In the rows, zero is written as 128.
Known rows, with every step that occurs:
Z U: [175 150 110 121 115 110  72 121 121 134 148 187 126  71 121 133 117 111
 138 131 124 107  83 166 134  84 177 129 148 147 110 121]
A H N Z: [147  98  93 130  90  96  82 147  91 160 130 195 173  85 102 128 123 127
 121 139  86 109  89 122 115  84 116 110 117 111 112  85]
A H N F M Z: [147 120  80 143 108  86 102 130 140 197 163 196 155 106 103 136 114 130
 115 156  95 102  98 103 111  68 102 109 117 107 113  41]
A H: [152 103  94 124 114 122  80 124 100 131 146 170 148  79 102 141  96 102
 133 132  97 102  84 131 124  90 151 129 137 133 112 123]
Z W H N P: [173 117 121 180 101 104  86 136 138 217 136 218 158 114 154 143 117 120
 144 169 123 118  76 152 117 105 117 145 157 146 135  96]
A H M F: [170 105  86 130 110 116  85 126 110 154 171 159 159  81 119 142  87 107
 120 161  83 122  89 119 109  76 129 111 142  89 112  81]
X P: [145 112 131 135 123 105  78 122 127 128 151 189 169  89 123 142 109 126
 139 140 128  90  93 136 116  89 164 122 138 129 115 103]
H M F N P: [169 141  69 153 143 114  89 155 124 176 162 161 156 106 148 161  90 117
 109 158 130 122  74 153 116  66 130 104 146 102 132  62]
N P: [152 121 107 150 142 114  75 143 111 147 141 169 149  89 119 152  96  99
 133 133 129  92  77 172 126  92 173 126 156 143 124 121]
N Z W: [148 119 132 137  79  96  85 153 109 153 117 208 170  76 102 136 131 122
 142 135 108 103  99 142 120  93 145 130 144 134 124 101]
N F M Z W: [149 138 119 147  98  87 104 134 158 189 149 210 153  97 104 143 122 126
 136 151 119  94 106 121 115  76 129 131 145 130 127  57]
A H N: [159 103  86 130 110 116  80 132 104 160 146 182 152  92 115 131 107 120
 135 143 105 114  75 131 120  96 123 118 123 126 112  97]
W H A Z: [185 118 114 143 123 118  74 112 102 129 144 178 155  74 133 127 120  84
 141 162  83  85  92 133 162  75 156 165 161 116 123 113]
A Z W H: [182 121 137 148  87 121 105 128 138 174 138 204 158  97 135 130 117 101
 174 169  95 108  90 121 149  97 136 160 163 146 122 111]
H M F N: [177 135  72 136 128 115  92 139 123 154 167 159 162  97 142 151 109 126
 114 152 124 125  80 127 120  62 123 106 130  90 127  55]
A Z: [170 123 114 122 121 125  92 141 113 137 141 168 154  87 115 130 106  97
 163 145 110  95  83 141 156  90 164 129 148 136 110 111]
M Z W H U: [186 118 117 150  92  92  99 122 139 169 122 228 163  80 136 135 139 128
 141 163 105 128 105 128 138  83 128 173 146 148 118 103]
W Z: [158 107 107 146 117  96  89 129 109 133 138 185 155  73 125 141 127 111
 127 124  97  95  98 109 134  77 157 135 137 110 122 104]
A Z W: [168 131 130 125  89 124  96 150 124 159 130 197 155  89 115 124 106 102
 179 155 111 107  84 147 150 106 145 138 160 154 116 110]
H M: [170 122 108 139 126 111  69 130 104 129 150 149 154  77 117 135 115 117
 129 141 107  99  91 144 125  85 161 129 151 103 124  88]
N Z U: [164 144 115 123  95  91  75 137 110 136 132 202 144  63 108 129 132 118
 124 127 106 102  97 158 129  73 172 120 139 132 110 109]
F M: [145 137 109 135 127 105  73 125 117 132 157 170 148  84  94 147 117 129
 116 130 128  92  97 133 126  81 161 126 138 125 122  98]
H N F M Z U: [172 166  95 141 108  73  94 125 164 201 164 213 133  99 124 127 134 139
 119 154 125 106  96 139 120  64 129 109 127 122 111  41]
F M H U: [162 140  77 111 135  93  78 118 110 123 150 191 151  72  90 143 122 142
  98 132 135 117 104 122 124  50 134 147 124 130 114 105]
F N Z W H U: [165 136 103 151  92  89 102 142 123 162 109 229 179  90 126 145 150 139
 109 142 111 127 103 114 134  61 104 151 118 129 129  87]
H N F: [169 117 100 149 139 103  96 125 136 184 155 178 165 104 123 143 118 113
 133 139 135  93  77 127 119  79 127 103 114 106 120  64]
N H A: [192 116 111 143 143 104  56 108  83 129 157 175 158  61 116 149 129 110
 120 132 118  78 103 151 128  77 170 161 141  98 133 103]
F M Z: [151 129 103 133 113  95  83 133 125 139 151 182 148  83 103 138 127 135
 125 141 114  97 103 131 127  78 159 134 145 129 118  84]
Z W: [159 123 125 134  99 115  83 136 119 152 133 195 153  82 114 139 115 115
 154 139 127 106  84 150 123 105 149 140 151 149 126 115]
H N F M Z: [158 132  95 151 122  80  99 132 150 196 160 192 160 109 115 138 131 140
 119 152 124  95  97 115 118  68 118 109 119 105 121  33]
Z W H M: [184 119 131 164  90 106  83 119 130 169 145 187 156  90 140 133 127 119
 139 165  93 111  99 126 118  92 133 159 166 114 136  89]
N H: [192 109 115 145 133 109  81 114 109 150 161 173 160  82 118 158 125 121
 135 127 126  88 100 135 119  85 169 145 132 111 128 103]
A H N F: [158 105  87 142 125 108  98 124 126 186 158 181 159 105 114 141 101 105
 128 144 105  99  79 115 113  78 111 103 113 109 113  73]
W H A Z U: [200 153 117 131 110 110  68 107 115 137 148 199 128  64 140 115 122  83
 141 166  84  96  91 157 165  71 167 165 169 132 114 121]
E U: [171 126  92 132 133 120  70 116 112 146 141 172 158  87 116 154 109  99
 132 119 125 112  70 147 141 104 171 113 148 125 135 123]

Rows:
[157 134  79 127 146  91  69 103 111 135 170 181 146  75  96 145 114 106
  91 135 120  76 104 120 112  34 135 143 137  98 132  78]	N F M H A
[181 128 100 108  93 116  74 136  97 136 132 210 148  68 116 114 110  94
 160 161 101 105  86 151 143  80 130 170 169 144 124 114]	M H A Z W
[149 138  79 147 148 118  83 151 114 152 138 170 144 104 130 157 100 113
 121 129 142 102  68 166 130  78 150 122 142 144 131 104]	F N P
[177 108 110 153 133 110  61  99  98 122 148 179 154  67 131 141 128  96
 115 145  99  85  94 137 138  71 160 165 151 112 132 117]	W H A
[175 117 127 154 102 107  66 108 110 145 136 207 152  69 133 136 127 102
 133 155 101  97  96 141 130  87 140 175 163 128 138 114]	Z W H A
[171 142 108 137 105  89  84 123 121 139 141 208 127  64 132 131 129 109
 126 128  97 106  97 132 136  74 168 137 144 125 114 112]	W Z U
[202 122  77 142 137 113 103 123 126 177 178 183 170  99 143 173 118 131
 120 141 142 114  90 118 115  62 130 123 110  98 131  70]	M F N H
[150 129 101 145 127  88  99 124 148 166 160 181 153  95 103 148 121 120
 119 140 116  83 106 116 121  61 149 120 133 112 120  59]	N F M Z
[187 134 115 150  85  80  83 122 126 181 139 221 155  86 141 125 154 132
 120 154  97 114  95 132 125  72 134 130 130 117 115  83]	W H N Z U
[171 146 109 129  90  82  75 143 114 166 131 213 151  78 120 119 143 135
 125 139 115 113  88 156 126  81 142 109 126 124 108  83]	H N Z U
[203 136  70 137 151 103 104 125 123 169 166 191 175  89 133 173 123 139
 105 138 153 130  96 121 126  52 120 128  94  99 120  74]	M F N H U
[183 118  86 161 104  92 103 132 126 170 157 182 184  98 149 152 135 130
  94 161  89 120 101  93 116  42 109 118 128  67 133  44]	W H M F N Z
[178 123 124 153 108 104  91 115 131 160 130 212 163  80 125 143 130 121
 133 151 120 123  99 130 134  85 130 164 140 144 122 118]	Z W H U
[196 149 103 134 109 117  81 141 102 160 140 205 159  84 131 135 124 113
 150 155 117  96  94 149 152  83 125 166 147 122 138  81]	F N H A Z W
[183 165 111 111 116 113  61 128 101 121 142 188 125  57 121 109 111  85
 147 151 102  96  84 182 164  79 174 145 165 139 107 117]	H A Z U
[171 130 108 122 129 120  66 135  89 112 138 170 151  66 113 122 107  86
 147 147 101  83  85 159 164  84 166 145 158 124 116 111]	H A Z
[201 125 116 134 135 113  70 121  86 134 154 175 160  66 117 137 121  96
 144 149 102  78 102 149 153  80 166 161 150 103 124  99]	N H A Z
[201 130  73 140 146 108  79 117 103 154 173 183 168  78 141 166 122 119
 104 143 134 103  93 134 123  54 132 139 118  86 136  71]	M F N H A
[194 140  78 137 153 104  90 125 109 147 148 183 165  84 122 160 133 141
 108 123 146 113  99 133 136  63 136 145 102 116 125  89]	F N H U
[168 122  57 127 114 121  94 137 114 158 168 161 155  96 133 149  91 119
 107 157  94 131  80 114 113  64 107 107 128  92 120  64]	A H M F N
[199 142  88 132 140 118  77 131  91 139 151 177 158  81 129 140 123 108
 133 144 114  86  93 143 157  66 144 156 135 104 132  81]	F N H A Z
[167 129  79 138 109  95  95 156 111 156 149 172 181  91 129 150 123 133
 100 147 106 119  95 120 116  51 118  98 123  74 126  42]	H M F N Z
[158 134  80 115 129  98  52 110  90 108 156 182 141  64  97 135 120 121
  98 137 117  90 101 135 120  54 145 158 148 114 130 103]	F M H A
[164 126 125 158  76  91  94 120 149 178 145 219 151  96 126 138 138 137
 136 165 100 109 111 111 122  84 132 166 160 139 132  85]	F M Z W H
[176 112  79 112 133 108  57 112  83 104 146 181 145  58 115 133 118 102
 119 134 113  94  86 148 123  62 151 161 151 120 127 119]	M H A
[191 127  87 143 140 113  89 123 113 154 158 175 158  95 129 161 129 133
 124 125 137  97  92 130 125  71 146 140 118 112 136  84]	F N H
[172 127  72 129 132 121 100 135 129 154 160 177 161  97 137 159 106 120
 122 139 141 121  73 128 125  65 128 107 118 118 123  82]	M F N
[148 126  88 131 115 101  90 153 101 132 126 183 168  88 113 146 133 129
 113 119 117  99  90 131 132  62 141 116 119 116 126  83]	F N Z
[176 114 102 139 112 100  76 138 113 138 143 163 154  79 127 127 127 125
 137 152  95 103  96 144 128  84 159 138 159 107 121  75]	H M Z
[166 138 125 125  99 120  72 144 100 137 126 198 149  68 114 117 110  90
 164 158 104  95  86 163 157 101 147 155 169 142 120 110]	H A Z W
[171 157  81 119  99  94  99 145 129 160 147 211 153  82 133 145 125 127
 110 139 122 127  86 142 124  50 133  99 119 118 113  75]	M F N Z U
[183 120  83 103 123 118  71 126  86 113 143 181 149  65 116 118 109  90
 144 151  99  92  85 146 148  64 147 160 158 126 118 114]	M H A Z
[197 122 108 139 147 101  82 116 103 144 150 182 167  70 110 156 130 130
 121 128 134 105 107 139 132  75 160 149 116 113 117 107]	N H U
[166 128  77 123 114  94  76 123 116 159 162 193 151  99 111 133 127 152
 115 145 134 113  90 118 109  68 114 131 126 121 124  77]	F M H N
[182 103 123 155  79 101  98 121 144 176 134 219 157  91 142 136 134 119
 157 165  95 113  97 125 124  93 138 168 162 147 128 100]	M Z W H
[204 138 109 149  93  89  79 109 138 159 154 193 131  77 154 121 139 122
 132 170  76 117 102 142 129  72 161 159 170 115 119  82]	W H M Z U
[182 112 122 175 104  99 108 113 160 225 152 215 167 115 147 141 130 115
 143 164 119 105  86 109 113  86 100 134 129 118 133  65]	Z W H N F
[161 162  87 120 101  94  84 147 115 140 130 202 141  78 119 134 136 129
 113 124 116 111  89 154 133  61 150 116 127 133 118  91]	F N Z U
[150 139 103 150 136  92  91 124 143 187 167 179 160 108 107 147 121 132
 112 141 138  89  92 116 115  71 122 100 112 101 122  48]	H N F M
[201 116 117 151 133 103  71 117 104 153 167 156 161  79 124 147 128 127
 126 141 109  93 107 135 116  82 163 145 144  82 132  78]	N H M
[175 111 131 157  93 113  89 114 135 168 140 205 157  90 136 143 124 114
 148 153 110 107  91 125 123  95 141 160 154 140 132 114]	Z W H
[193 121 129 154  80 114 103 133 140 205 137 217 164 111 147 119 127 118
 173 181 103 118  83 122 146 105 107 148 151 140 123  86]	A Z W H N
[181 117 100 139 123 111  85 129 120 151 168 157 165  82 129 146 105 116
 124 157 113 116  89 134 116  75 146 111 145  90 119  74]	H M F
[191 134  83 140 148 108  63 117  87 132 154 176 156  75 129 154 131 122
 108 127 129  87  94 148 131  63 148 156 127  99 141  85]	F N H A
[181 111 119 154  87  98  73 114 120 154 129 220 155  69 142 128 138 108
 141 167  89 102 100 141 132  87 140 185 169 133 134 102]	M Z W H A
